What can hang from each mark
T: C W
P: J Y
Y: C S W
C: T Y
W: T Y
J: P S
M: J Y
S: J

Known rows, with every way that one mark hangs from another
[J [P Y] S]: [-0.28 -0.79 -1.02 -0.95  1.99  2.92  0.61 -1.23 -0.03 -0.91 -2.37  0.99
 -1.46 -0.05 -3.21 -4.69  2.15 -2.36 -2.63  0.49 -2.92 -0.11  1.78]
[J P S]: [ 1.15 -1.52 -0.04 -0.85  3.11  1.48  0.86  0.27  0.26 -0.99 -3.98  1.17
 -0.85 -0.73 -4.23 -3.45  1.36 -0.45 -3.06  0.73 -3.76  0.11  3.44]
[M J [Y S W]]: [-0.89 -0.73 -2.81  0.61 -0.01 -0.03 -1.29 -1.26  0.96 -2.02  0.10  3.66
 -2.58 -4.60  0.30 -1.63 -2.85  0.49  0.98 -1.14 -1.13  0.31 -0.79]
[Y W]: [ 1.75 -1.77 -2.24 -0.20  1.42  0.22  0.27 -1.70  0.20 -2.09 -0.52  2.25
 -1.85 -1.51 -1.90 -1.48 -0.78  0.26  1.01 -0.80 -1.85 -1.00 -0.89]
[J [P [Y C W]] S]: [-2.35  1.43 -0.69  1.49  2.66  3.58 -0.86 -1.36 -1.13 -1.30 -0.39  2.82
 -0.69  0.07 -0.36 -3.26 -0.39 -4.79 -2.39 -0.43 -3.88 -1.20  1.27]
[S [J [P [Y C]]]]: [-2.66 -0.53 -1.46  1.43  0.50  4.35 -0.90 -2.72 -3.07 -1.58 -0.11  3.13
 -2.69  0.41  1.81 -2.44  0.95 -3.06 -1.07 -0.03  0.09 -1.66  1.40]
[J [P [Y C]] S]: [-1.59  0.69 -0.43  0.33  1.75  4.30 -1.00 -1.13 -1.21 -0.42 -1.50  2.16
 -1.79  0.38 -0.79 -3.43  1.03 -3.51 -3.08  0.14 -2.88 -0.56  2.76]
[P [J S] Y]: [ 1.44 -3.20 -3.59 -0.90 -0.24  3.23  0.77 -2.22 -0.39 -2.25 -0.54  0.62
  0.04 -0.73 -2.70 -1.76  3.45 -1.22 -1.97 -1.72  0.84 -0.09 -0.33]
[S [J P]]: [-0.08 -2.73 -1.00  0.17  1.87  1.57  0.87 -1.43 -1.42 -2.15 -2.68  2.21
 -1.70 -1.00 -1.77 -2.77  1.29 -0.08 -1.09  0.42 -0.85 -1.10  2.24]
[P [J S]]: [ 2.80 -4.08 -2.40 -0.87  0.90  1.79  0.88 -0.59  0.05 -2.18 -2.16  0.87
  0.82 -1.43 -3.68 -0.58  2.70  0.48 -2.45 -1.43 -0.13  0.17  1.43]
[M [J P] [Y C S [W T]]]: [-4.10  2.97 -0.60  4.50  0.91 -0.25 -3.24  0.08  0.56 -0.76 -0.80  3.88
 -2.71 -1.77  2.37 -1.71 -6.04 -1.11 -0.31 -0.46 -4.50 -0.07  1.98]
[M [J P S] [Y [W [T C]]]]: [-1.44  1.91 -1.03  3.86  2.07 -0.29 -0.03  3.27  0.86 -0.89 -1.07  0.99
 -1.80 -1.06 -1.15 -2.60 -2.10 -1.53 -0.98  1.19 -4.98  0.21  0.45]
[C T [Y [S [J P]] W]]: [-2.55 -0.40  2.64  0.42  3.08  1.06  0.48 -0.89 -1.09 -3.04 -2.23  1.14
 -1.65 -3.23 -1.09 -3.31 -4.75 -0.34 -3.08 -0.60 -0.46 -1.11  1.17]
[W [T C] [Y [S J]]]: [ 0.76 -5.06 -1.02  3.33 -2.36  0.44  1.52  1.10 -0.77  0.08 -0.81 -0.63
 -1.36 -0.51  0.16  0.40 -5.72  0.55  2.61  0.62 -0.44 -0.79  1.42]
[P J [Y [C T] S]]: [-1.07 -1.46 -1.95  0.35 -1.17  3.25 -2.24 -3.69 -0.73 -1.67  0.97  1.55
 -1.03 -1.61  0.19 -0.25 -1.88  0.02 -1.05 -0.64  2.43  0.15  0.69]
[J [P [Y W]] S]: [-1.12  0.05 -1.24  0.12  2.91  2.24  0.79 -1.49 -0.02 -1.85 -1.29  1.61
 -0.60 -0.51 -2.89 -4.46  0.60 -3.60 -1.94  0.12 -3.84 -0.90  0.27]
[S [J [P Y]]]: [-1.38 -1.95 -2.07  0.25  0.56  3.02  0.79 -2.88 -1.85 -2.17 -1.12  1.88
 -2.39 -0.30 -0.78 -3.80  2.11 -1.95 -0.55  0.26  0.02 -1.28  0.50]
[M [J [P [Y S W]]]]: [-2.72 -1.34 -2.07  0.90  1.01  0.43 -1.99 -3.17 -0.59 -2.00  0.88  3.11
 -1.95 -2.91 -0.85 -2.72 -1.87 -1.68 -0.01 -0.89 -3.59 -0.35  0.66]
[T [W Y]]: [ 1.46 -5.51 -1.04  0.81 -0.91 -1.18  0.98  1.23  0.43 -3.90 -1.18 -0.80
 -1.23 -0.26 -1.73 -2.23 -0.18  1.50  1.53 -1.73  0.31 -0.24 -0.21]
[Y S [W T]]: [ 0.43 -1.29 -1.54  1.76  0.28 -0.95 -0.28 -1.53  1.17 -0.04 -1.07  1.53
 -1.09 -1.13 -1.12 -0.62 -5.27  0.66  1.51 -0.23 -3.85 -1.27  0.65]
[W [Y [C T] S]]: [ 0.85 -1.67  1.36  0.84 -0.40  0.91 -1.05 -0.27  1.34 -1.57 -1.03  0.69
 -1.72 -1.72 -0.44 -1.23 -5.74  0.82 -0.32 -0.27  0.61  0.82  1.85]
[M Y]: [ 1.41 -0.03 -2.85 -0.89 -0.08  1.44  0.46 -0.65  0.76 -1.62 -2.37  2.19
 -3.87 -1.25 -0.77 -3.29  0.74  1.13  0.84  0.07  0.19  0.27 -0.51]
[W [Y C S]]: [ 0.77 -3.10 -0.29  1.11 -1.19  1.45 -1.16 -0.72 -0.23 -0.80 -1.16  2.03
 -1.80 -1.25  0.55 -0.59 -4.67 -0.03  0.85 -1.42 -1.04  0.17  2.73]
[T [C Y] W]: [ 0.45 -4.17 -0.45 -0.28 -0.39  0.70  0.50  2.42 -3.59 -2.09 -0.82 -0.79
 -3.61 -0.39 -0.30 -0.37  0.34  1.90  0.63 -1.10 -0.49 -1.10  0.47]

Rows
[-2.57  2.81 -0.03  3.34  2.13  2.29 -0.97 -0.52  0.18 -0.26 -0.56  1.45
 -1.03  1.53  0.11 -2.98 -2.53 -4.51 -2.09 -0.07 -4.85 -1.50  0.91] -> [J [P [Y C [W T]]] S]
[-0.82 -1.38  1.53 -0.23  1.46  1.35  0.68 -1.16 -0.84 -2.80 -0.50  0.96
 -1.85 -3.81 -0.18 -1.73 -4.88  0.55 -2.07 -1.48  1.73 -1.17 -0.81] -> [C T [Y [S J] W]]
[-3.67  1.97  0.36  1.53  2.02  2.26 -2.15 -3.03 -0.26 -1.52 -0.01  2.69
 -1.56 -1.23  0.03 -2.80 -4.50 -2.36 -0.79  1.04 -2.28 -0.68  1.34] -> [J [P [Y [C T] S W]]]
[-2.75  0.98 -1.69  4.01  0.48 -1.17 -1.24  1.30  0.02 -0.22 -0.87  2.18
 -2.85 -1.99  0.25 -1.51 -5.09 -0.11  1.53  1.39 -5.30 -0.05  1.40] -> [M [J P] [Y S [W [T C]]]]
[-1.13  0.58 -2.31  2.61 -0.66 -1.32 -1.40 -0.38  2.11 -1.12  0.02  2.40
 -2.83 -2.97  0.69 -1.46 -5.07  0.85  1.20 -0.86 -2.30  0.04 -1.20] -> [M J [Y S [W T]]]
[-2.39 -1.23 -2.33  1.34  1.53  2.30  0.84 -3.25 -1.72 -3.12  0.00  2.73
 -1.27 -0.80 -0.50 -3.67  0.57 -3.11  0.02 -0.20 -0.95 -2.04 -0.97] -> [S [J [P [Y W]]]]
[-2.60 -0.27 -1.97  3.22  0.17  0.54 -0.51 -1.41 -1.13  0.86 -0.34  1.06
 -1.91  0.65 -0.61 -1.70 -4.88 -1.93  2.59  2.07 -5.73 -1.45  1.27] -> [J [P [Y S [W [T C]]]]]
[ 0.81 -1.62  0.06  0.74 -1.12  0.69 -0.25  1.18 -1.86  1.74 -1.96 -0.53
 -4.30 -0.39  0.01  0.43 -5.24  1.89  0.59 -0.03 -2.99 -0.67  2.17] -> [W [T [C [Y S]]]]
[-3.29 -3.02  2.85  0.34  1.87  0.62  0.59  0.87 -2.05 -3.59 -2.97 -0.64
 -1.34 -2.42 -1.03 -3.21 -2.53  1.69 -3.20 -0.55  0.84 -0.81  2.40] -> [C [T W] [Y [S [J P]]]]
[-0.60  0.35 -1.91  0.06  0.98  0.15 -1.17 -0.05  0.58 -2.65 -2.28  2.86
 -4.13 -2.18 -1.12 -4.04  1.32  0.87 -0.90 -0.02 -1.63  1.18  1.09] -> [M [J P] Y]
[ 0.49 -7.07 -1.40  1.60 -1.84 -0.50  0.73  1.94 -1.46 -1.78 -0.85 -0.70
 -0.73 -1.04 -1.27 -0.03 -3.18  1.57  3.38  0.07 -1.24 -0.15  1.95] -> [T C [W [Y S]]]
[ 1.60 -1.10 -2.32  2.47  0.35 -0.54  0.45  0.53 -0.26 -0.11  0.25  0.54
 -2.28  0.45 -1.03  0.26 -3.03  0.30  2.74  1.01 -3.57 -1.52 -0.69] -> [Y [W [T C]]]
[-2.58  0.82  0.13  1.26  1.34  3.70 -0.83 -2.36 -1.43 -2.31  0.14  1.84
 -2.66 -0.26  0.85 -3.37 -0.04 -2.17 -2.09  1.05  1.82 -0.92  0.67] -> [S [J [P [Y [C T]]]]]
[-0.95  0.13 -2.47  3.36 -0.15  2.62 -0.84 -1.45 -0.26 -1.57  1.41  1.19
  0.63  0.86  0.58 -0.16 -1.26 -3.37 -1.64 -2.13 -0.93 -1.48 -1.14] -> [P [J S] [Y C [W T]]]
[-1.41  3.27  1.46  0.95  2.82  2.01 -2.05  1.89  1.57 -2.29 -1.71  1.82
 -2.63 -2.50 -0.68 -3.83 -0.36 -0.76 -4.96  0.66 -0.54  1.59  1.96] -> [M [J P S] [Y [C T]]]
[-0.90  1.55 -2.32  1.80  0.34  1.11 -2.46 -0.52 -0.19 -2.85  1.70  4.48
 -3.52 -2.85  2.56 -1.06 -1.38 -0.84  0.19 -1.94 -0.09 -0.17 -1.43] -> [M J [Y C W]]
[-1.90 -0.80 -1.99  1.49 -0.15  2.54 -2.07 -3.93 -0.58 -2.61  1.99  2.32
  0.04 -1.90  0.61 -0.04 -3.25 -1.34 -0.21 -1.19  1.54 -0.75 -0.75] -> [P J [Y [C T] S W]]
[-1.98 -1.06 -0.81  0.75 -0.69  4.40 -1.28 -3.28 -1.21 -0.87  1.50  1.90
 -1.98 -2.15  1.94 -1.15 -2.84 -1.23 -0.85  0.44  3.22 -1.01  0.30] -> [P [Y [C T] [S J]]]
[-1.92 -2.40 -3.10  3.46 -1.52  1.99  0.73 -1.84 -2.00  0.53  2.15  1.04
 -1.30 -0.66  1.51  0.24 -4.54 -2.10  3.19  0.95 -1.28 -2.48 -1.32] -> [P [Y [S J] [W [T C]]]]
[-2.17 -5.17  1.79  2.05  0.80 -0.88  1.34  1.14  0.43 -4.42 -2.75 -1.04
  0.69 -1.92 -2.14 -3.61 -3.26  1.20 -0.69  0.32  1.07 -0.04  2.06] -> [C [T [W [Y [S [J P]]]]]]
[-1.20 -1.53  0.31  1.86 -0.04  0.70  0.59 -0.64 -1.20 -1.02 -0.93  0.95
 -2.39 -1.83  1.35 -0.68 -5.97  0.02 -0.74 -2.30 -0.98 -2.18 -0.29] -> [C [Y [S J] [W T]]]
[ 1.75 -3.76 -1.01  2.50 -2.14 -0.61  0.47  1.23  0.53  0.78 -1.43 -0.96
 -2.14  0.14 -1.20  0.02 -6.16  1.30  3.14  0.83 -2.77  0.12  1.75] -> [W [T C] [Y S]]
[-4.36 -0.71  0.53  1.51  0.72  1.88 -2.12 -1.23 -1.07 -1.98 -0.61  0.82
 -1.27 -0.46  0.16 -2.95 -2.22 -0.52 -1.05  1.03 -0.84 -0.45  2.43] -> [J [P [Y [C [T W]] S]]]
[-1.84 -2.68  1.19 -0.43  1.28  2.15  0.30 -1.06 -2.85 -1.35 -3.73  1.97
 -2.84 -2.30 -0.46 -2.62 -2.21  0.07 -2.69 -1.18 -1.31 -0.84  3.55] -> [C [Y [S [J P]]]]
[-1.41  0.11 -2.24  0.30  1.77  1.11 -0.10 -2.96 -0.46 -2.44 -0.69  2.36
 -2.23 -0.11 -1.63 -4.12  0.17 -2.34  0.34 -0.06 -3.09 -1.06 -0.51] -> [J [P [Y W]]]
[ 0.45 -0.64  0.26 -0.18  0.74  1.86 -2.01 -1.55  0.28 -0.28 -0.74  1.87
 -2.11 -2.18 -0.34 -0.32 -3.95  1.39 -0.98  0.64 -0.04  0.14  2.40] -> [Y [C T] S]
[-3.23 -1.58 -0.34  2.57  2.29  2.36 -1.09 -2.16 -2.69 -1.44 -1.13  4.60
 -0.07 -2.01  1.16 -0.54 -3.81 -2.34 -0.72 -0.26 -2.68 -2.09  3.43] -> [Y C [S [J P]] W]
